Known rows, with every step that occurs
pogu-vesin-timen: [ 12   5  12 -13 -23   8   1  13   4  22  -7   8 -27 -29  19   8  32  40
  10  -4  -9   0  -3  -8  26  -8 -17  -2 -11   5   2  -1   7  35  -4   1
  -3  12   4   6 -13  19  49  -2   3  16]
rutiru-vesin-fege: [  1   7   6  19  -9 -22  24   8   7  15  10  -3 -15  34   4  23   1  16
  -1   4   0  11   2   1   4   3 -12  14  -5  19  -4 -17   4  20   6  -4
 -14   2  -1   7   8 -16 -29 -10 -25  15]
gobiso-dutik-timen: [  8  -9  17   3  -7   8  -7  18   9  -1 -17 -26  -8 -16   2   7  -2  55
 -23 -18  19  18  18  11   6   0   1  23  -4  14 -16 -17   1 -15  10 -17
  -2  -2  10  -2   7   8   6   9  15  -7]
pogu-vesin: [  8   7   2  -2  -9  19  11   7  13  10  -2   8 -16 -11  22  12   9  -5
   4  -2  -9   1  -4 -14  11  -4  -3   1  -5   2   1   9  -8  37  -4  10
   3  12  -6   8  -2  17  48  -7   5   8]
kogep-fege-faled-vesin-timen: [  9  18  -5 -16 -27 -32  22  -1  -8  26   1  -4 -30 -15   2   6  18  26
  28  12  29   2 -12 -15  28  17  12  16   9  -8  -6  -4   4 -16 -46 -29
  36  34  25  -7  15 -10 -79  -3   0  10]
timen-fege: [  2   4  12  30   2 -14  20   4 -14 -19   8  -1   1  17  -4  11   3   1
  -6   5  21   0   4  -4 -17   7 -15  27  17   5   3   8  -7  14 -27   0
 -12   4  -9   5  17  -8   9 -11  -8  -5]
zisizi-faled-vesin-timen-fege: [ 15  17   4  10  -9 -27  29  23 -18  21  -6  -9 -13   1  -5 -28  24  41
 -11  14  16  -9 -14 -27  33   8 -16  17  16  20   8  -7   7  21 -17  -1
  -3  13   9  29   2  -6 -18 -10  -6  14]
faled-vesin-timen-fege-kogep: [ 11  12  18  -6 -23 -40  32  11 -16   4   8   8 -17 -15   0  -1  36  36
   3  11  23   6  -4  -9  21   0 -20  19   6  21 -13   1   3  10 -19  17
  -6  15  11  -6   2 -11 -40 -20  13 -12]
rutiru-vesin-timen-fege-zisizi: [ 22   4  -3  48 -10 -34  20  16 -24  12  19   7 -24  -5  10  26  29  67
  17   7  20   4   3   8  11  12 -34  24 -12  30 -19 -13   6  29 -16 -16
 -21  22  11  26  -4  -9 -17 -13 -19  15]
timen-fege-zisizi-vesin-faled: [  9   7 -15  67   9 -17  29  15 -26   6  18  -7  -1  -6   0  48   0   6
  -5   7  27  -8  -1 -34  10  40 -32  11  11 -11 -10 -18   0  24 -35   2
  -8  19   6  13   6  -8  21 -20   4  13]
kogep-fege-zisizi-faled-vesin: [  1  20 -15  38  -5 -21  20   4  -9  25   9 -10 -18   5   1 -21 -13  -7
  20  10  41 -11  -5 -25  17  30  10  17   6 -17 -18  -3   5  11 -53  -6
  33  34  25  24  21  -3  -7   0  11  15]
kogep-fege: [ -2  10   6   7 -10 -13  11  -6  -1  -1   1  -7 -14   4  -1  12  -9 -10
  13   2  31   0   5 -10 -10   6  11  20   6 -14  -3   6   3  -3 -53 -10
  26  13   8  -8  21  -1   4   2  -4  -3]
vesin-timen-fege: [ 12   2  21  12 -14 -25   6   6 -22  -1   2  -2 -11   0  -4  11  26  48
   4   5  17  -1   4  -1   2   2 -30  18   5  10  -1  -6   8  12 -25 -11
 -19   0   4   0   3  -5   7  -3  -8   5]
dutik-rutiru-vesin-faled: [ 10   7 -20  16 -10 -27   6  -6  22  19  -4  -1  -9 -24  -3  26  11  36
  19   5   0  30 -19 -24  30  13   3  -4  12  23   9 -14  12  14   9 -11
  22   5   9   0   1  -3 -41 -17 -10  23]
gobiso-dutik-vesin-fege-zisizi: [ -2   9  17  45 -14  -9  15   1   1   7   3 -29  -9  15   0  12 -13  11
  44   0  15  17  19   7   4  31  -8  19  -7 -18 -33 -26   7  13   0 -11
 -13  21  23   3  11  -1  26  -2  26  10]
faled-vesin-timen-fege-zisizi: [ 19   3   8  38 -18 -37  28  14 -20  16  16  12 -23  -5   6   1  31  43
  13  17  21  -2   0  -9  17  11 -16  22  -3   7 -17  -1   8  20 -22 -12
 -15  30  19   6  -1  -9 -35  -1   2  23]
pogu-vesin-faled: [  8   9  -1 -11 -18  21  13   3  19  22  -9   7 -18 -34  10   6   8   2
  -8  -2 -13  -7 -12 -46  30  15 -14  -7   4  -2  10  -4  -5  32  -2   4
  21  16   2   6   1  15  34  -8   2  16]
dutik-timen: [  6  -6   1   7   2  10 -13   7  11   7  -4  -9 -14  -7  -3  10   6  46
 -17 -11   7  10  -6   2  14   3   2  17  -2   2  -6   6   9 -13   1  -8
 -13 -12   1  -7 -10  -3   3  -1   4   4]
zisizi-faled-vesin: [  6  12 -13  -1   0  -5  23  18  -2  22  -6  -9  -6   2  -2 -34   6   1
 -12   8   2  -9 -16 -28  35   8   6   4  10  13   7  -4   0  13   5   6
  15  12   4  27   2  -2 -25  -6   0  12]
rutiru-vesin-timen-fege: [ 21   3   8  21 -11 -29  25  18 -19   7   8   4 -25  -3   6  31  35  64
   4   7  14   3  -4   2  10  -3 -29  26  -2  43  -1  -9   4  24 -13 -13
 -15   9   2  17  -1  -8 -28 -16 -28   9]
buzev-fege-zisizi-vesin-faled: [-10  10 -20  49   7  -5  25   5 -11  29  26 -13  -7 -18   2  41 -25   0
  14   0  13  -3   7 -36  15  29 -25  -7   2 -12 -22 -31   2   7  -9  -2
 -28   9  22   7  -8 -11  15  -4  12  12]
faled-vesin: [  8   0  -2  -3  -8 -13  26   8   5  10   0   7 -16  -4   4  -7  15  -5
  -2  13   0   4 -11 -13  15  -4  14   9   0  11   1   8  -1   8   7   0
   9  17   7  -2  -2  -2 -49  -1   0  12]
buzev-fege: [-14   8   2  11   1   1  14  -8   2   1  16  -9  -5   4  -1   9 -20  -5
  13  -2   7   7  15  -8  -9  -5 -10   6   9   1 -11  -6  -5  -1  -3  -4
 -34  -8   7  -6   3  -8   2   2  -1  -5]
zisizi-vesin-timen-fege-faled: [ 20  15  -7  19   3 -23  26  24 -32  17   7 -14  -5 -12   7  61  28  45
   2   5  20  -4 -11  -8  24  23 -30   8   8   7   4 -19   3   4 -23  -8
 -11   7   3   8  -7  -6  -8 -22   1   5]
faled-vesin-fege: [ -1   7  19   6 -21 -26  30   5  13  18   6   3 -16  32   0  -2   2  -8
  -3  18  -3   8  -6 -14  13   3   3  12   3  -4  -1  -1   7  15  -2  -4
 -10  12   8 -13   9 -14 -43   4  -3  19]
zisizi-vesin: [  6   4  -6  17  15   1  19  23  -8  12   6 -12   0  -8   9  50   5  -2
  -6  -2   5  -2  -9  -6  13   4  -4  -3   0   5   6 -10   2   9  -1  10
  -1   0  -5   2 -10   4  19 -11   6   3]
fege-zisizi-vesin: [  7   0 -23  53  16  -5   9  16 -18  21  18  -6  -1  -5  13  42  -3   1
   9   1  12  -3   0  -1  11  23  -9  -7 -12 -13 -19 -14   5  15  -8   9
  -9  18   9  14 -16   2  25  -6  15  14]

Rows
[-13  16  -3  42  -1 -22  -2  -2  -2  26  13 -18   1  44  -2 -24 -25   0
   3   1   9  -7   4  -9  14  34 -23  -2   2 -28 -16 -24  16  15 -12   2
 -18   3  15  25  12 -13  37  -1  12  20] -> vesin-fege-zisizi-faled
[ -1  10  11  26   3 -12  24  17  -2  22  10 -18  -3  30   3  54  -6  -9
  -8   5   2   5  -1  -7   7  13 -16   0   2 -11   2 -20  11  16  -6   7
 -16  -8  -4  -6  -1 -10  24  -7   2  12] -> zisizi-vesin-fege
[ -2  20  -9  -6  -7 -14   8 -11  -7   5   2 -11 -12   1   0  10 -12  -4
  22   4  34  -1  -5  -9   5  23  11  13  16 -17  -4   1  -5 -22 -50 -21
  36  18  13  -4  27  -8 -38 -10   2  -6] -> kogep-fege-faled
[ 15  10 -15 -25 -19 -20  12   6  -7  28  -3   1 -20 -21   6  -6  30  39
  16  14   2   4 -19 -12  44  12   1  -3   1   9  -3  -6   2 -16   6 -19
   9  24  20  -1  -4  -8 -91  -9   4  17] -> fege-faled-vesin-timen
[-14  18  16 -12 -23 -33  29   0   9  12  10   2 -10  21  -5  -6   3 -11
   0  10   8  13   0 -14  16   9  -6   8   5  -2 -20  -6   3   6  -2  28
  -6   8  12 -17  13 -19 -42 -17  19  -7] -> faled-vesin-fege-kogep
[  3  12 -15  45  -5 -12  23   6 -10  24  11 -15 -17 -20   3  43 -13  -2
  14   1  38 -11  -1 -35  16  38  -7   5   3 -25 -14 -20  10   4 -59 -10
  34  33  23   5  12  -2  14  -6   9  12] -> kogep-fege-zisizi-vesin-faled
[ 13  10  15  26 -12  -4  19   5 -19   1   3  -5 -17 -11  -7  23  32  42
  51   7  13   4 -12  -4  17  16 -20  26   3   3  -1   7  13  16 -23  -7
 -17   8   5   0  -9  -5  19 -17  -1  11] -> dutik-vesin-timen-fege
[  4  10 -27  37   2 -12  13  11  -7  30   8  -4  -8  -1   4 -37  -5   2
   5   9  11 -10  -9 -23  31  25   0  -1  -3  -4 -15  -8   3  16  -3   6
   5  26  20  34   0  -4  -9  -3  16  23] -> fege-zisizi-faled-vesin
[ 14   7   4  58  -9  -9  16   1 -25   7  12  -2 -19  -9  -3  19  27  48
  62   6  20   4  -6  -2  16  28 -24  24  -5  -5 -16   4  13  20 -29  -8
 -25  19  16   9 -13  -9  27 -19   7  16] -> dutik-vesin-timen-fege-zisizi
[ 10   7 -11  73  17 -19  27  18 -27  -2  22  -5   0  15   8  51   1   1
   2   6  30  -2   7  -7  -7  27 -25  18   3  -6 -15  -7  -3  26 -36   8
 -22  16   0  15   1  -7  31 -18   7   5] -> timen-fege-zisizi-vesin
[  7  19  -9  28 -19 -30  15   7 -14  37   5 -12 -29  -7   0 -22   4  27
  24  11  38 -11  -2 -24  29  24  -1  14   1 -15 -18  -9  18  11 -55 -13
  28  35  30  22  10  -3  -6   1   9  26] -> kogep-fege-zisizi-faled-vesin-timen
[-15   7 -11  43   7  -8   9 -12  -6   9  29  -4  -5   6   3   5 -27  -3
  27  -2  14   4  21  -6  -9  11 -15   5  -4 -14 -31 -11  -1   3 -11  -3
 -43   4  18   5  -1  -9  14   5   9   6] -> buzev-fege-zisizi
[ 19   4  19  10 -20 -34  34  16 -13  10   4   7 -23  -3   0   5  36  40
  -1  15  15   3  -5 -13  17  -2 -13  23   5  18   0   4   6  18 -19  -9
  -9  18   7  -3   2  -8 -42  -3  -9  15] -> faled-vesin-timen-fege
[  9  11   2  43  -6 -28   1  12 -32  15   8 -10  -7   4  -1 -15  11  55
  10   5  26 -12   4  -9  16  26 -39  13   4  -3 -13 -15  12  18 -32  -6
 -18  11  14  30  -1  -7  33  -7   4  15] -> vesin-timen-fege-zisizi-faled
[ 19   7   5  15  -6 -16  25  22  -2  -5  -8 -23 -17  -6   4  15   8  57
 -22  -6  34  22   7  -5  14  17   1  45  14  21 -16  -6 -11 -11  -9 -24
  -3  19  10   2  24  -5 -58  -8  10  -4] -> gobiso-dutik-timen-fege-faled-vesin
[  3  13 -14  58  14 -17  14   7 -28  -3  15 -10   5  23  -2 -12 -11   9
   1   4  31 -10   6 -14   2  34 -26  19  13  -6 -10  -4  -4  23 -34   4
 -13  13   5  38  14  -9  36 -16   5   6] -> timen-fege-zisizi-faled
[ 13   7 -14  60   8 -12  17  21  -6  10  10 -12 -20  12  -3  -8   5  47
 -17   0  35   2  -9 -19  24  29 -11  39  11   6 -17   9   5  13 -30  -2
 -19  12  10  22   4 -14  -1 -14  10  19] -> dutik-timen-fege-zisizi-faled-vesin
[ -1   5   3  36 -18 -33  27  -1   8  26  18   4 -19  32   2  -6  -4  -8
   9  17   6   7   1 -11  15  19  -1   9  -7 -16 -21  -8   9  17  -8  -3
 -16  24  21  -4   7 -14 -33   6   5  30] -> faled-vesin-fege-zisizi
[ 19   3   1  -2 -15 -16   6  13  -8  23   1   5 -24 -18   8  18  33  61
   8   3  -2   4  -6   7  25 -10 -14   7 -13  38  -4 -16   8  11  13 -15
  -4   8   6  13 -15  -3 -35  -6 -23  14] -> rutiru-vesin-timen
[ 16   0   5  57   0  -6  18  31 -10   8  -3 -33  -9 -25   2  50  -2  63
 -29 -14  39  11  18 -21  15  35 -25  31   4   7 -22 -32   2   3 -19 -14
  -3  16  15   9  11   0  21  -6  19   7] -> gobiso-dutik-timen-fege-zisizi-vesin-faled
[  8  10 -23 -15  -6 -12  21   0   0  17  -1   5 -12  -7   5  -2  11   2
   7  13   2   3 -18 -17  30  17  15   1   9   4  -1   3 -13 -11   8 -12
  15  25  11   2   5  -9 -93 -15   5   8] -> fege-faled-vesin
[ 14  16  -1  19 -11  -8  19  -1 -24   7   4 -11 -15 -12  -4  28  31  46
  58   8  18   5 -18  -8  26  29 -19  21   9   3  -2   2   6   3 -21 -15
 -14  14  12   4  -7 -10 -16 -29   1  10] -> dutik-vesin-timen-fege-faled
[  3   3  -5  62   7 -19  13  -1 -24 -12  21   4   1  19   1   8  -6   4
   9   4  27  -1  13   0 -13  26 -20  22   4 -10 -19   0  -5  18 -34  -1
 -21  16   4  13  13  -9  19  -9   3   3] -> timen-fege-zisizi
[-14  22  10   9  -2 -23  22  15  -6  14  13 -17   5  17   2  51  -3 -12
  -5  -1  11  10  -5  -5  14  17 -24  -6   4  -9 -13 -25   8   8  -9  38
 -11 -10   1 -14   3 -13  25 -27  20 -18] -> zisizi-vesin-fege-kogep
[ 14  11   5   2 -11 -27   7   3 -27   4   3  -7  -8  -2   1   9  24  54
  12   6  17   2  -3  -3  16  17 -28  14  11   6  -1  -8   2  -7 -25 -20
  -9   8   9   5   8 -10 -28 -15  -7   3] -> vesin-timen-fege-faled
[ 13   3  10  47 -12 -30   0   3 -28   4  14   2 -10  -1   1   6  17  53
  17   6  25  -3  10   3   2  17 -35  14  -4  -3 -19  -9  12  15 -32 -11
 -25  14  15  10   1  -7  18  -1   1  13] -> vesin-timen-fege-zisizi
[ 14   4  20   4 -21   4   8  14  -9   9 -18 -25 -14 -32  -1   9  20  50
  41  -6   6  13   9   8  22   5  -7  17 -11  11 -14 -21   7   1  11 -16
   4  16  19   2  -7  11  12   0  16   1] -> gobiso-dutik-vesin-timen
[  7   4 -27  44   5  -3  13  11 -14  32  10  -7  -2 -26   3  36  -4   7
   0   1   9 -10  -7 -33  29  36 -17 -16  -5 -15 -11 -27   8   7  -8   4
   8  19  16  13 -11  -1  14  -8  17  22] -> fege-zisizi-vesin-faled
[ 12  10 -18  31  -6 -20   7  14 -16  42   5  -3 -17 -12   3 -37  11  37
  11  12   8 -11  -8 -20  44  22 -11  -5  -6   0 -17 -16  17  15  -3  -3
  -1  26  26  34 -13  -3 -12   1  13  30] -> fege-zisizi-faled-vesin-timen
[ 18  -1   5  64  10  -8  16  34 -13  -2   3 -31  -8 -10   7  53  -2  54
 -22 -14  43  16  22   7   2  24 -18  36  -1   9 -28 -22   0   8 -20 -10
 -21  13   9  10   8   1  34  -6  22  -2] -> gobiso-dutik-timen-fege-zisizi-vesin
[ 15   6  -9  23   2 -12  21   8  -1   0   4  -7 -17   4  -3  18  14  50
 -15   3  29  16 -16 -13  23  24  -1  41  17  10  -7  16  -7 -10 -21 -16
 -11   9   0  -3  10 -17 -62 -21   0   6] -> dutik-timen-fege-faled-vesin
[ 10  12  -3  43  -8 -23  12  11 -21  29  13 -14 -25 -15   6  48   6  29
  32   3  38  -7   6  -3  10  21 -10   9 -11 -19 -19 -19  21   6 -60 -12
  14  26  21   3  -3  -2  28   1  10  14] -> kogep-fege-zisizi-vesin-timen
[ 12  16  -8  54  -4  -7  15   8 -28  18   7 -17 -14  -8  -7  -3  20  48
  53   5  23  -5 -14 -12  32  36 -27  21   4  -2 -13   0  17  24 -27   0
 -17  16  19  30 -12  -6  43 -23   6  17] -> dutik-vesin-timen-fege-zisizi-faled
[ -1  18  -8  13   1 -18  22  12  -5  26  10 -21   0  25   5  57  -6  -2
  -1   8   4   7 -10 -10  21  29 -15  -4   9 -12   2 -26   4   2  -5  -2
  -9   0   1  -4   4 -14 -13 -18   6   8] -> zisizi-vesin-fege-faled
[  9  12 -14  58   8 -24  32  11 -22   4  19  -6  -8  23   3 -19  -1   3
  -2  13  28  -8  -1 -24  11  30 -15  23  13   2 -13   0  -6  27 -31   6
  -6  26  11  36  14 -10   1 -15   6  13] -> timen-fege-zisizi-faled-vesin
[ 18   6  10  28   1 -22  26  31 -28  11   6 -12  -9  -7   6  61  28  40
  -4   3  18  -3  -2  -5  13   6 -31  13   5  12   7 -16  12  20 -25   2
 -17   0  -2   3 -10  -1  24 -13  -3   6] -> zisizi-vesin-timen-fege
